Every row comes from one small tree of marks. The marks that hang from a mark follow it in brackets, in the order of their numbers. Every link used is in the known rows. Which tree was each row made from?
(in the rows, 128 means zero)
Known rows
k370{k36 k210}: [119 125 101 132 141 118 114 120 137 125 151 137 116 170 137 171 149  96
 104  94 119 171 111 150 106 119  92]
k370{k735}: [165 130 151 157 117 128 137 146 188 136 160 133 120 132 127 130 148 119
  86  94  85 155 120 150 127 136 158]
k370{k36 k735}: [145 111 160 165 129 138 117 115 171 118 154 144 104 161 122 140 156 111
 113  78  75 198 111 159 108 146 130]
k392{k729 k882{k155 k735{k370}}}: [152 132 137 176 109 118 191 113 146 112  98  83 120   9  56 123 131 122
 156  55 173  67 114  54  69 113 129]
k36{k735 k882{k729}}: [133 125 151  80 137 156  66 163 122 134 148 131 118 191 114  92 134 123
 104 146 107 116 147 134 180 130 164]
k729{k392 k882{k36 k155 k735}}: [114 178 111 127  90 154 167 110 119 148  46 138 175  65 179 108  85 131
 139 200 182 121 158 114 156 102 136]
k882{k729 k735}: [132 135 119  86 159 130 123 158 138 156 144 157 120 122 129 132 132 169
 103 104 136 135 153 158 146 119 152]
k882{k155 k729 k735{k370}}: [145 129 124 153 172 133 141 151 152 166 135 146 115  82  83 128 128 164
 148 106 141 102 150 107 147 128 143]
k882{k36 k155 k735}: [106 145  69 133 124 140 121 128 118 135 105 146 180  93 147 132  98 184
 144 150 160 121 159 124 101 119 125]
k882{k36 k155}: [127 145  69 141 130 143  96 128 143 142 109 126 171 112 120 113 116 156
 119 153 129 115 143 106 109 111 128]
k729{k882}: [163 159 137 132 102 133 146 137 187 136 132 107 149 105 134 106 133 110
  72 126 138 130 132 130 130 119 154]
k392{k155 k729}: [162 136 129  87 132 137 157 112 101 121 126  91 106  99  79 118 132  80
  88  88  74  88  87  98  99 130 122]
k729{k392}: [142 147 129  74 117 135 137 154 157 172 144  96  89  90 154 119 153  76
  72 160 101 120 134 114 172  92 150]
k392{k155 k729 k882}: [158 121 147 106 105 131 172 106 115 109  96  52 111  73  72 108 130  86
  95  60 108  71  76  85  74 119 121]
k735{k370{k36{k882}}}: [122 105 140 130 127  89 117 115 141 112 191 100  88 155 101 132 170 105
 138 117  84 145  89 114 122 149 125]
k370{k36{k882} k210 k735}: [110 112 143 163 126  99 125 111 115 108 150 157 118 225 144 168 147  82
 125  87 100 191  76 166 139 141 124]
k882{k36{k735} k155 k729{k392}}: [130 151 126 102 138 202  71 132 116 159  62 140 132 136 130  78 104 133
 127 203 115 108 182 110 195 103 124]
k370{k210 k735}: [157 138 131 173 119 110 157 139 167 130 150 147 128 155 146 165 137 109
  84  78 105 159 108 165 135 130 127]
k882{k155 k729 k735}: [124 137 106 120 177 159 113 162 132 178 111 162 137 105 110 125 119 149
 127 113 155 117 164 121 148 108 156]
k735{k370{k36{k882{k155}}}}: [117 104 125 161 146 117 105 118 134 136 156 105 104 140  83 124 159  87
 162 128 102 126 100  73 124 138 130]
k729{k882{k36 k735{k370{k210}}}}: [140 163 106 176  80  69 201  93 139  80 115 145 179 107 162 157  94 195
 139 128 176 131 122 166 108 150  80]
k210{k370{k36 k735}}: [165  98 189 170 133 117 101 119 182  93 173 154 112 163 143 125 156 133
 118 112  89 200 130 184  92 149 135]
k210{k370{k36{k882}}}: [124  98 152  97 137  93  75 132 133 101 184 125 115 176 146 114 160 111
 121 159 113 161 123 152 109 132 148]
k36{k735{k370}}: [175 120 158 145 108 139 123 152 180 110 188  92 101 110 107 115 144 137
 112 132  89 105 154 113 118 155 118]
k735{k370{k36{k882{k155}} k210}}: [109 113 108 176 151  99 123 115 117 126 146 121 113 166  97 162 148  75
 162 116 122 128  86  90 131 133  99]
k392{k882{k729}}: [152 124 138 110 137 127 117 147 178 150 116  94 117 114  99 103 148 151
  88  76 138 114 127 128 129 106 155]
k882{k155 k729{k392} k735}: [118 149 123  89 167 166 134 161 120 205  87 150 104  86 138 118 123 104
 124 157 145 113 163 112 196  85 160]
k370{k36}: [128 117 121 118 140 137  98 124 158 131 161 121 108 141 122 135 160 110
 104 104 101 168 123 134  99 127 120]

Which tree is each row?
[143 158 110 195  95 121 174 102 153 109  93 134 186  64 125 116  92 189
 163 151 174 111 145 110 106 144 114]	k729{k882{k36 k155 k735{k370}}}
[131 149 127  85 127 100 158 116 124 139 120 143 104 100 145 123 122 192
 139 161 113 122 139 152 184 123 116]	k882{k36 k729{k392} k735{k370}}
[146  92 158 146 102  98 207 125 134 113 138  61 104  50 111 141 123 152
 146  81 118  78  97 113  77 163 105]	k392{k155 k882{k735{k370}}}
[104 156  96  89 150 156 119 130  98 177  63 163 139  99 151 113  99 157
 141 182 148 120 165 128 187  93 138]	k882{k36 k155 k729{k392} k735}
[137 124 123 176 120 127 121 151 120 121 149 109 129 152 109 137 124  87
 147 151 130  78 130  80 149 138 115]	k36{k735{k370{k210}} k882{k155}}
[127 134  84 167 121 111 146 118 137 122 130 133 159  72 120 136 107 199
 165 145 144 107 146 110  98 138 109]	k882{k36 k155 k735{k370}}
[ 66 118  88 143 149 123 121 129  71 136 117 161 141 169 152 180 121  90
 165 125 172 149 115 122 120 117 113]	k370{k36{k882{k155 k735}} k210}
[174 157 156 112 106 141 183  96 115 107  92  92 133  92  88  96 114  68
  85  96 104  92  86 101 104 130 127]	k392{k155 k729{k882}}
[ 81 111 120  88 127 115 115 126  95 120 161 141 117 159 154 149 145 116
 141 127 131 164 118 145 114 136 138]	k370{k36{k882{k735}}}
[132 136  95 152 157 119 126 119 131 137 110 157 149 101  96 121 109 216
 167 130 139 109 151 127 133 136 119]	k882{k36 k155 k729 k735{k370}}
[137 156 122 159 117 158 159 144 153 148  93 137 171  67 138 121 102 120
 124 137 189 118 159 108 118 115 153]	k729{k882{k155 k735}}
[113 114 153 149 160 105 105 110 110 120 132 182 109 252 121 156 148 101
 127  73  96 197  81 180 173 135 131]	k370{k36{k882{k729}} k210 k735}
[131 146  81 126 165 150  74 130 140 157  92 150 163 142  99  96 117 178
 119 139 126 120 150 124 143 108 136]	k882{k36 k155 k729}
[138  92 192 146 126  98  94 120 148  90 181 148 113 195 148 116 158 111
 130 133  90 190 109 177 117 152 158]	k210{k370{k36{k882} k735}}
[141 124 137 141 101 101 134 146 126  99 179 104 115 168 130 144 135 106
 122 141 111  96 118 119 148 150 109]	k36{k735{k370{k210}} k882}
[121  93 166 137 138 165  41 140 118  96 147 132 130 175 129  93 134  94
 157 188 133 135 166 114 108 137 139]	k210{k370{k36{k735 k882{k155}}}}
[118 143  66 184 126  93 165 114 122 117 117 150 168 100 136 173  98 186
 165 134 162 110 134 124 105 133  81]	k882{k36 k155 k735{k370{k210}}}
[ 94 119 102 111 134  97 107 122 103 119 154 132 120 205 147 166 150  80
 115 112 118 160  90 143 132 122 113]	k370{k36{k882} k210}
[ 83 113 129  75 164 125  94 127  88 132 142 164 109 189 130 138 143 138
 145 112 132 169 123 160 151 132 146]	k370{k36{k882{k729 k735}}}
[ 75 112 107 125 147 142 103 131  91 142 128 146 133 142 134 143 131 100
 166 138 151 144 127 105 114 124 143]	k370{k36{k882{k155 k735}}}
[108 132 119  64 150 109 113 159 102 152 151 150 126 155 134 126 133 151
 117 123 138 127 132 151 171 119 174]	k36{k882{k729 k735}}
[139 104 154 112 110 167  99 110 107  96  72  93 147 152 111  84  95 191
 128 125 106  96 134 145 110 152  97]	k392{k155 k882{k36{k735} k729}}
[129 119 136 108 135 127 139 150 154 143 111 118 125  94 122 122 131 173
 115  73 168 121 142 147 120 111 152]	k392{k882{k729 k735}}
[148 155 119 210 116 112 203 129 154 129 105 135 160  73 130 158 104 121
 147 117 194 107 132 110 122 130 109]	k729{k882{k155 k735{k370{k210}}}}
[ 94 113 117 153 137 170  73 130  89 117 118 138 134 203 130 143 123  59
 149 148 137 137 132 105 129 128 103]	k370{k36{k735 k882{k155}} k210}
[124 126 121 101  86 117 183  75  69  77  64  88 154  71 109 121  90 166
 139  79 141  88  91 120  50 133  97]	k392{k155 k729 k882{k36 k735}}
[102  97 152  93 131  91 100 133 107  95 180 149 123 156 169 137 143 139
 149 158 145 167 137 170 100 137 144]	k210{k370{k36{k882{k735}}}}
[122 127 153  46 156 146 163 143  79 179 103 130  81 108 153 128 115 113
 111 151  93 108 128 145 193 120 131]	k882{k729{k392{k155}} k735}
[127 164 108 127  81 119 158 108 139 101 102 146 190 101 173 121  95 192
 116 148 172 146 148 165 105 135 125]	k729{k882{k36 k735}}
[101 106 135 137 134 188  55 135 107 123 129 123 127 178 113 109 135  74
 151 159 119 135 144  88 123 133 132]	k370{k36{k735 k882{k155}}}
[ 74 117 100 105 131  96 131 122  77 113 150 155 127 188 170 186 133 107
 143 110 152 166 106 162 120 129 110]	k370{k36{k882{k735}} k210}
[160 132 128 145  88 130 107 120 161  82 161 106 135 123 121 108 123 190
 129 156  91 112 154 129 105 161  96]	k882{k36{k735{k370}}}
[125  92 181 104 119 137  52 138 122  77 182 127 117 192 151 102 145 115
 133 181 112 154 155 154 108 147 134]	k210{k370{k36{k735 k882}}}
[133 149 167  87  96 148 213 126 100 151  87 105 116  70 181 124 100  76
 109 170 127 108 122 131 160 131 130]	k729{k392{k155} k882{k735}}
[127 159  98  94 155 160  97 128 123 184  69 138 130 123 126  89 118 132
 114 183 118 115 151 110 197  82 140]	k882{k36 k155 k729{k392}}
[140 103 175 114  92 106 227 125 120 140 116  50  70  31 140 137 125 110
 142 122 110  73  99 102 126 138 109]	k729{k392{k155 k882{k735{k370}}}}
